Each row was made from one walk, in order. Every step used is in the known rows, and no mark comes twice. Write each row's walk.
Known rows:
z/b/a/g: 150	-171	232	477	-415	193	-169	-320	-4	-258	-86	0	-116	-197	-609	56	-291	-102	77	171	-76	98	242	38	-39	-61	42	-86	22	413	456	-5	-372	-55	-335	-353	-92	235	-43	-283	25	-12	-258	123
r/p: 144	-169	-61	205	-288	209	-32	-217	-140	-37	-189	-44	96	-240	67	-117	0	-188	-418	-263	103	73	174	147	213	-291	194	-327	-142	186	382	44	-324	36	-79	6	19	106	-246	-44	225	-4	-158	-28
d/l/r/f/c/b: 489	-63	-217	90	-332	436	-365	-223	-89	-63	-147	-513	349	-113	-41	-103	-166	177	-288	-243	-104	193	423	404	512	-362	203	-284	-189	-43	292	155	-175	9	-177	222	5	288	-621	-127	321	89	-295	303
m/a/w: 116	-313	192	321	-236	139	-179	-180	89	-33	68	54	-15	-126	-608	-234	-167	-531	-215	-71	177	20	158	194	191	21	110	-69	119	313	325	-13	-349	-170	-110	-154	-47	167	-61	68	44	170	-236	191
a/w: 70	-180	130	249	-275	224	-166	-191	-16	7	-42	-4	6	-131	-420	-130	-138	-301	-240	-53	142	47	87	180	184	-51	112	-107	49	317	330	92	-363	-132	-107	-131	-20	58	-9	-2	33	128	-224	95
g/a/w: -3	-294	212	276	-285	224	-138	-118	-32	103	-73	232	-78	-139	-607	-195	-181	-451	-255	-41	98	23	44	268	121	-63	177	-84	249	324	365	-13	-365	-152	-21	-252	-67	63	29	17	105	117	-333	239
d/l/r: 316	-241	-153	152	-127	238	-69	-363	-94	131	-202	-169	279	-443	-14	-169	-41	31	-607	-206	28	314	203	339	469	-361	261	-150	-285	139	502	93	-335	-183	-51	334	105	7	-497	-31	243	36	-148	61
c/f/r: 181	-168	-79	-159	-295	210	-217	-151	-183	197	-94	-146	244	-406	88	-121	-24	-215	-309	-484	222	66	81	261	316	-143	157	-290	-160	89	430	-49	-364	-25	-129	23	257	300	-355	145	111	109	-188	191
c/f/r/l: 173	-177	-82	-86	-212	159	-253	-190	-178	231	-240	-126	335	-453	327	-93	148	-107	-457	-507	260	71	59	279	355	-233	226	-300	-171	130	366	24	-274	21	-45	163	237	297	-530	16	182	68	-228	195
f/c/b/a/g/h: 169	-367	353	367	-705	225	-154	-236	77	-136	-115	-122	-186	-80	-674	-110	-432	-157	257	48	-230	17	178	111	-31	-36	30	-34	241	378	425	-62	-338	104	-177	-305	-210	440	-151	-331	-69	95	-259	214
h/g/a/b/c/f/r/p: 230	-407	-52	-118	-257	293	-364	47	-255	161	-238	237	97	-324	24	-96	-185	-345	-221	-485	220	63	80	267	158	-336	228	-267	-17	177	466	-111	-171	-81	-297	-234	138	434	-384	112	342	4	-533	367
m/a/g: 46	-433	256	301	-461	130	45	-205	142	-82	28	77	-31	-170	-467	-266	-205	-465	-36	-59	130	42	138	52	123	26	117	-16	65	265	443	-179	-387	-89	-96	-122	-76	251	-150	-120	4	120	-142	126
h/g/a: -147	-516	225	303	-525	174	41	-67	35	261	-208	264	-28	-308	-481	-243	-240	-525	-245	-119	-7	88	67	199	100	-139	116	-99	317	243	369	-251	-311	-113	82	-135	-86	126	-128	-43	164	257	-335	106
r/f/c/b/a/g: 254	-68	184	318	-571	318	-222	-207	-46	-305	-114	-274	-41	-18	-509	-52	-214	-18	180	-23	-106	-107	324	58	100	-79	82	-201	25	214	308	7	-221	84	-257	-271	-157	371	-264	-322	81	47	-342	394
z/b/c: 322	-156	-185	244	-269	302	-413	-78	15	-126	54	-252	139	-142	-353	118	-363	-136	-87	20	-7	264	201	192	280	-134	45	-134	7	221	329	155	-308	-37	-507	-337	58	331	46	-44	161	178	-317	-37
p/r/l/d: 163	-264	-73	251	-77	209	-159	-355	-115	112	-350	-228	389	-381	311	-56	94	-42	-766	-372	241	112	173	261	493	-300	271	-67	-5	240	270	138	-175	10	12	318	42	93	-529	-129	277	118	-288	16
p/r/f/c/b: 350	-31	-91	97	-445	387	-287	-74	-145	-141	-95	-493	234	-58	-67	-36	-189	-51	-206	-278	-10	21	361	311	364	-230	119	-359	-54	-51	141	89	-162	293	-228	-77	-21	347	-429	-87	279	94	-310	306
p/r/f/c: 265	-44	-73	11	-455	329	17	-52	-229	-67	-148	-304	303	-115	25	-157	-18	-156	-420	-417	61	-102	241	250	299	-277	164	-373	-191	6	263	70	-91	196	-1	-30	47	228	-399	-139	284	139	-318	294
w/a/b/c/f/r: 321	-203	-153	-101	-144	311	-457	74	-182	71	-12	-76	116	-218	-159	66	-89	-246	-103	-350	241	35	52	153	333	-202	187	-126	-34	176	453	57	-214	-180	-492	-304	167	375	-224	207	152	108	-375	356
c/b: 181	-151	-42	303	-381	284	-321	-168	71	-57	-30	-328	46	-155	-287	-3	-254	-161	-113	-25	-11	197	273	188	351	-98	76	-201	85	114	222	29	-411	65	-310	-61	-64	200	-157	14	102	118	-136	-26
c/b/a/g/h: 108	-464	399	480	-617	173	-145	-287	86	-79	-201	-67	-258	-164	-602	-79	-394	-183	216	95	-114	54	118	81	-13	-35	24	11	272	391	461	-87	-406	94	-180	-275	-209	365	-149	-311	-73	32	-197	148
f/r: 121	-209	-32	-7	-295	173	-32	-158	-139	172	-66	-130	163	-406	-32	-105	-64	-219	-402	-335	132	87	55	223	228	-134	153	-242	-122	159	412	-46	-346	7	-129	28	136	172	-266	78	92	65	-139	51
f/r/l: 123	-230	-45	49	-203	149	-93	-196	-134	214	-233	-108	241	-473	228	-86	137	-108	-538	-379	181	125	30	255	283	-209	225	-259	-123	183	365	20	-248	39	-43	163	132	173	-442	-29	191	35	-210	81
b/a: 122	-62	81	427	-336	155	-63	-229	-27	-86	-152	-136	-52	-299	-482	-23	-97	-188	-277	-44	-23	-1	205	70	187	-129	108	-209	-12	292	312	32	-306	-80	-196	-166	-22	97	-81	-91	69	95	-195	50
w/a: 40	-240	84	339	-289	171	-68	-131	-60	18	-60	-28	-39	-197	-361	-23	43	-301	-241	-68	13	8	90	47	203	-157	134	-111	155	281	416	-4	-326	-125	-125	-169	-51	64	-104	15	53	176	-165	112
w/a/g: -21	-355	264	314	-422	186	13	-181	-41	-44	-62	93	-132	-130	-450	-82	-27	-300	11	9	30	-15	17	-46	65	-80	124	-6	172	392	526	-80	-375	-113	-83	-231	-106	143	-89	-160	-14	90	-171	195
d/l: 197	-188	-144	242	-206	301	-56	-298	15	80	-147	-135	286	-322	-132	-188	-71	-98	-489	-161	16	254	187	297	423	-211	153	-118	-127	202	380	100	-341	-237	-114	187	103	49	-310	-13	142	139	-148	-129
b/c/f: 265	-147	-204	3	-334	296	-387	-48	-34	17	-21	-246	215	-193	-152	-50	-167	-243	-121	-291	180	88	99	134	443	-148	98	-174	-47	129	326	68	-339	-94	-289	-194	157	399	-104	54	115	257	-272	125
c/f/r/p: 252	-162	-107	-150	-226	195	-218	-212	-317	108	-183	-77	238	-394	336	-111	93	-144	-432	-574	220	25	128	248	224	-300	214	-435	-272	111	466	-10	-322	57	-88	30	237	313	-476	91	229	-40	-219	208
w/a/m: 133	-282	125	441	-281	243	-83	-52	-72	101	-4	14	-198	-163	-523	36	162	-414	-222	26	89	-82	33	96	1	-82	222	-148	239	328	268	47	-159	-159	-142	-133	-37	45	-27	-104	91	300	-321	84
h/g/a/b/c/f: 151	-380	-70	108	-398	350	-416	143	27	112	-130	161	70	-131	-413	-97	-385	-435	10	-209	182	90	119	150	350	-189	123	-29	162	181	339	-94	-228	-266	-365	-334	22	368	-100	86	228	273	-486	217

Write each row's walk:
134	-202	-10	394	-237	295	-168	28	-18	-99	-74	91	-104	-20	-425	40	-92	-281	-170	58	101	35	183	23	277	-224	161	-20	64	285	379	45	-275	-259	-412	-230	-138	-23	-52	90	157	68	-222	49 -> w/a/b
315	-160	-186	130	-231	386	-490	90	-40	-91	-10	-78	74	-36	-325	62	-161	-257	-4	-147	201	43	128	60	425	-223	145	-57	41	192	368	114	-257	-261	-527	-373	53	315	-74	147	151	187	-356	236 -> w/a/b/c/f
275	63	14	364	-422	279	-362	-202	-5	-237	12	-390	-18	-137	-608	38	-269	-69	-34	7	-205	35	373	197	199	-100	74	-253	41	195	194	80	-295	42	-347	-243	-88	284	-135	-84	68	133	-278	181 -> f/c/b/a
295	-173	-184	-218	-263	259	-363	-63	-172	169	-29	-243	270	-383	25	-68	-107	-204	-223	-486	231	82	22	237	360	-146	140	-253	-137	95	423	18	-317	-42	-278	-124	271	466	-263	139	114	175	-294	248 -> b/c/f/r
330	-164	-236	-89	-133	287	-443	19	-132	132	-189	-117	297	-298	226	35	-19	-87	-328	-436	329	133	66	232	442	-259	258	-180	-179	150	339	113	-168	-79	-395	-38	203	367	-401	79	253	44	-361	225 -> a/b/c/f/r/l
371	-235	-195	113	-248	319	-471	75	100	-97	63	-96	159	-52	-352	-73	-299	-410	-47	-215	286	85	225	125	491	-139	116	-73	-53	108	287	29	-262	-250	-533	-273	86	424	-111	169	180	204	-335	183 -> m/a/b/c/f
414	-83	-204	2	-318	385	-72	-207	-168	7	-199	-313	425	-156	60	-239	3	90	-507	-367	-31	78	321	338	455	-415	237	-304	-329	10	412	142	-118	-98	27	276	73	186	-603	-164	328	138	-299	305 -> d/l/r/f/c
194	-182	-59	-23	-216	175	-43	-220	-277	91	-183	-66	156	-407	240	-96	74	-148	-485	-436	141	63	98	243	136	-289	241	-393	-233	165	452	1	-294	94	-94	30	141	193	-382	35	222	-86	-185	106 -> f/r/p
370	-280	-168	-40	-100	209	-461	8	-38	77	-100	-60	262	-307	79	-62	-55	-263	-288	-449	375	101	123	250	438	-208	256	-150	-122	135	333	30	-134	-122	-402	-50	201	454	-430	118	262	83	-395	290 -> m/a/b/c/f/r/l
91	-436	-23	272	-384	344	-233	173	62	78	-92	190	-49	-120	-559	-74	-432	-467	-79	-24	85	140	76	133	257	-175	144	30	232	255	315	-76	-178	-241	-407	-375	-110	226	52	29	239	219	-468	101 -> h/g/a/b/c
281	-178	-225	218	-274	384	-288	116	45	-106	-20	-126	56	-46	-348	31	-322	-230	-150	-33	161	159	143	81	428	-185	142	-23	-58	211	296	144	-226	-192	-556	-275	-31	190	43	60	196	147	-304	-48 -> a/b/c
233	-46	-100	166	-462	336	-349	-111	51	-122	88	-410	134	-36	-361	-27	-309	-109	-42	-73	-144	126	339	259	328	-112	82	-242	42	89	180	69	-343	81	-280	-81	-72	305	-194	-17	98	207	-193	63 -> f/c/b
250	-204	-126	298	-195	345	-311	130	11	-122	3	-47	-61	-24	-475	104	-209	-271	-76	11	118	85	113	11	348	-209	148	10	90	285	362	129	-191	-245	-579	-399	-76	187	61	69	170	151	-327	105 -> w/a/b/c
46	-206	261	396	-455	167	32	-291	-22	-147	-116	19	-137	-257	-538	-87	-148	-199	-27	33	8	-23	125	-27	44	-49	99	-76	19	377	431	-52	-368	-77	-159	-231	-92	163	-90	-248	-18	29	-199	142 -> b/a/g
251	-220	-203	75	-288	386	-447	130	-13	0	-67	41	78	-60	-353	-42	-313	-350	-73	-174	189	86	126	179	448	-214	188	-68	57	146	329	29	-287	-220	-449	-330	63	314	-39	137	222	181	-405	220 -> g/a/b/c/f
337	79	-3	339	-462	338	-342	-149	-50	-266	-105	-451	42	-64	-460	18	-177	-3	-40	-82	-140	-73	428	173	261	-177	76	-333	3	118	186	96	-164	78	-311	-212	-105	312	-265	-155	158	121	-327	300 -> r/f/c/b/a
309	-281	-158	285	-229	308	-297	107	141	-136	79	-75	35	-46	-499	-62	-369	-428	-110	-38	209	129	211	92	408	-122	127	-14	-4	177	296	40	-199	-225	-575	-281	-47	287	11	114	192	189	-313	48 -> m/a/b/c
303	-209	-153	-22	-80	260	-486	36	-175	107	-169	-38	196	-296	94	86	95	-130	-272	-391	286	50	38	174	365	-285	258	-128	-48	205	400	116	-138	-133	-402	-149	177	354	-398	91	234	61	-408	352 -> w/a/b/c/f/r/l
218	-37	-97	55	-528	363	-31	-47	-89	-82	-108	-294	269	10	-110	-203	-41	-138	-265	-304	-8	-104	264	185	332	-230	133	-312	-136	47	280	53	-148	3	-36	4	7	235	-292	-148	221	229	-277	186 -> r/f/c
402	-134	-256	-164	-141	338	-404	-6	-269	-6	-143	-72	196	-268	219	1	-84	-129	-270	-490	287	74	138	219	300	-341	235	-326	-290	126	420	83	-208	-42	-444	-149	208	380	-363	150	303	-67	-361	228 -> a/b/c/f/r/p
147	-276	-107	108	-79	216	-215	-349	-101	217	-299	-190	401	-400	327	-87	114	-18	-679	-406	227	100	129	267	446	-242	250	-69	-10	271	366	73	-210	-145	-36	395	85	155	-543	-53	205	143	-274	14 -> f/r/l/d
-32	-621	413	358	-589	136	70	-182	33	80	-176	159	-223	-122	-466	-151	-174	-354	96	-1	-29	-21	-68	4	-30	-80	61	85	330	457	629	-130	-381	-26	16	-239	-164	251	-122	-246	-72	115	-158	153 -> w/a/g/h
337	-280	-215	51	64	323	-593	-127	-139	107	-224	-136	358	-231	171	83	75	-39	-423	-415	328	46	119	174	547	-318	265	44	60	308	410	158	-93	-321	-373	85	101	346	-485	63	243	164	-488	279 -> w/a/b/c/f/r/l/d
216	-353	337	340	-742	289	-154	-189	10	-176	-217	-195	-135	15	-515	-132	-343	-88	250	-41	-170	-92	220	93	34	-100	26	-95	190	288	425	-50	-216	155	-113	-275	-197	473	-297	-401	30	89	-320	345 -> r/f/c/b/a/g/h
374	-189	-171	-93	-84	293	-442	-1	-318	-15	-123	-3	93	-232	114	74	29	-154	-212	-451	251	2	106	146	248	-371	258	-277	-147	190	482	79	-160	-83	-447	-280	157	383	-351	154	276	-53	-389	359 -> w/a/b/c/f/r/p
185	-284	-167	241	-277	389	-252	164	25	-22	-50	80	-34	-56	-498	-23	-374	-373	-143	-1	110	134	105	168	360	-206	217	-11	121	199	335	34	-228	-214	-494	-358	-75	183	89	80	254	132	-395	96 -> g/a/b/c
269	-343	350	292	-687	260	-113	-201	-118	-167	-270	-208	-109	-101	-392	-103	-323	-95	114	-147	-100	-97	191	164	4	-142	70	-141	148	245	400	-39	-168	313	-92	-303	-164	484	-399	-407	91	-4	-363	448 -> p/r/f/c/b/a/g/h
277	-326	-237	-3	-7	365	-542	-110	-109	200	-278	2	364	-249	153	-37	-84	-119	-471	-425	323	89	115	326	550	-321	317	13	89	232	373	74	-111	-305	-307	109	99	345	-463	69	331	161	-547	265 -> g/a/b/c/f/r/l/d
-57	-530	248	399	-486	226	8	-13	12	310	-143	287	-195	-272	-614	-164	-109	-628	-233	-28	38	-15	-1	236	-100	-44	192	-134	391	301	241	-183	-161	-171	47	-102	-78	85	-61	-169	181	366	-470	89 -> h/g/a/m
359	-232	-294	-34	-8	365	-558	-144	-101	117	-243	-201	457	-243	304	22	-35	6	-473	-448	360	110	157	237	599	-302	265	1	-77	223	338	179	-120	-271	-368	202	159	339	-503	56	284	159	-439	145 -> a/b/c/f/r/l/d
258	-268	-169	-88	-142	285	-425	59	-157	205	-222	74	206	-312	82	-30	-55	-211	-336	-409	292	95	25	325	383	-281	307	-159	-22	148	373	21	-167	-104	-324	-121	165	371	-379	94	316	29	-467	335 -> g/a/b/c/f/r/l
189	-141	125	518	-312	219	-75	-145	-45	-1	-82	-66	-220	-277	-625	39	23	-303	-259	56	63	-75	121	120	-18	-42	198	-233	75	330	192	67	-150	-115	-213	-120	-18	62	-22	-197	92	221	-344	40 -> b/a/m
21	-483	407	415	-625	129	74	-270	54	-26	-255	84	-240	-211	-551	-166	-281	-259	58	17	-62	-18	23	13	-47	-56	47	27	186	448	538	-110	-361	-2	-51	-247	-142	276	-101	-325	-73	52	-190	105 -> b/a/g/h
571	-43	-41	370	-240	403	-354	-233	-161	-82	-144	-401	16	-209	-453	16	6	104	-271	-81	-80	11	378	362	164	-270	274	-324	-79	137	186	215	10	-87	-246	121	-7	232	-502	-289	295	174	-499	369 -> d/l/r/f/c/b/a/m
136	-177	233	448	-458	220	-212	-277	35	-216	-88	-156	-190	-198	-607	9	-256	-109	142	131	-54	71	226	18	79	-28	74	-87	111	318	348	-40	-394	27	-309	-274	-167	263	-126	-231	-22	-5	-213	179 -> c/b/a/g
385	-1	51	417	-432	385	-339	-64	-71	-160	-66	-381	-122	-51	-579	61	-30	-122	-54	-9	-52	-143	327	208	51	-98	177	-357	107	177	53	129	-13	17	-292	-147	-83	277	-207	-268	180	250	-483	280 -> r/f/c/b/a/m
127	-194	-21	219	-202	138	-23	-196	-160	115	-296	-132	233	-450	209	-57	96	-146	-651	-328	216	124	94	243	305	-264	238	-239	-108	166	267	77	-213	214	1	83	84	97	-422	-114	271	4	-225	74 -> p/r/l
236	-45	36	510	-284	181	-276	-272	-35	-220	-94	-150	-35	-261	-544	121	-250	-93	-158	119	-108	128	335	144	110	-140	50	-204	-15	321	329	92	-317	-49	-407	-315	-22	155	-46	-126	110	46	-260	34 -> z/b/a
293	-77	204	267	-522	292	-181	-218	-181	-295	-143	-308	-30	-145	-390	-21	-197	-21	54	-128	-49	-93	314	121	75	-140	116	-242	-12	171	298	26	-179	262	-219	-301	-119	389	-370	-327	166	-36	-387	477 -> p/r/f/c/b/a/g
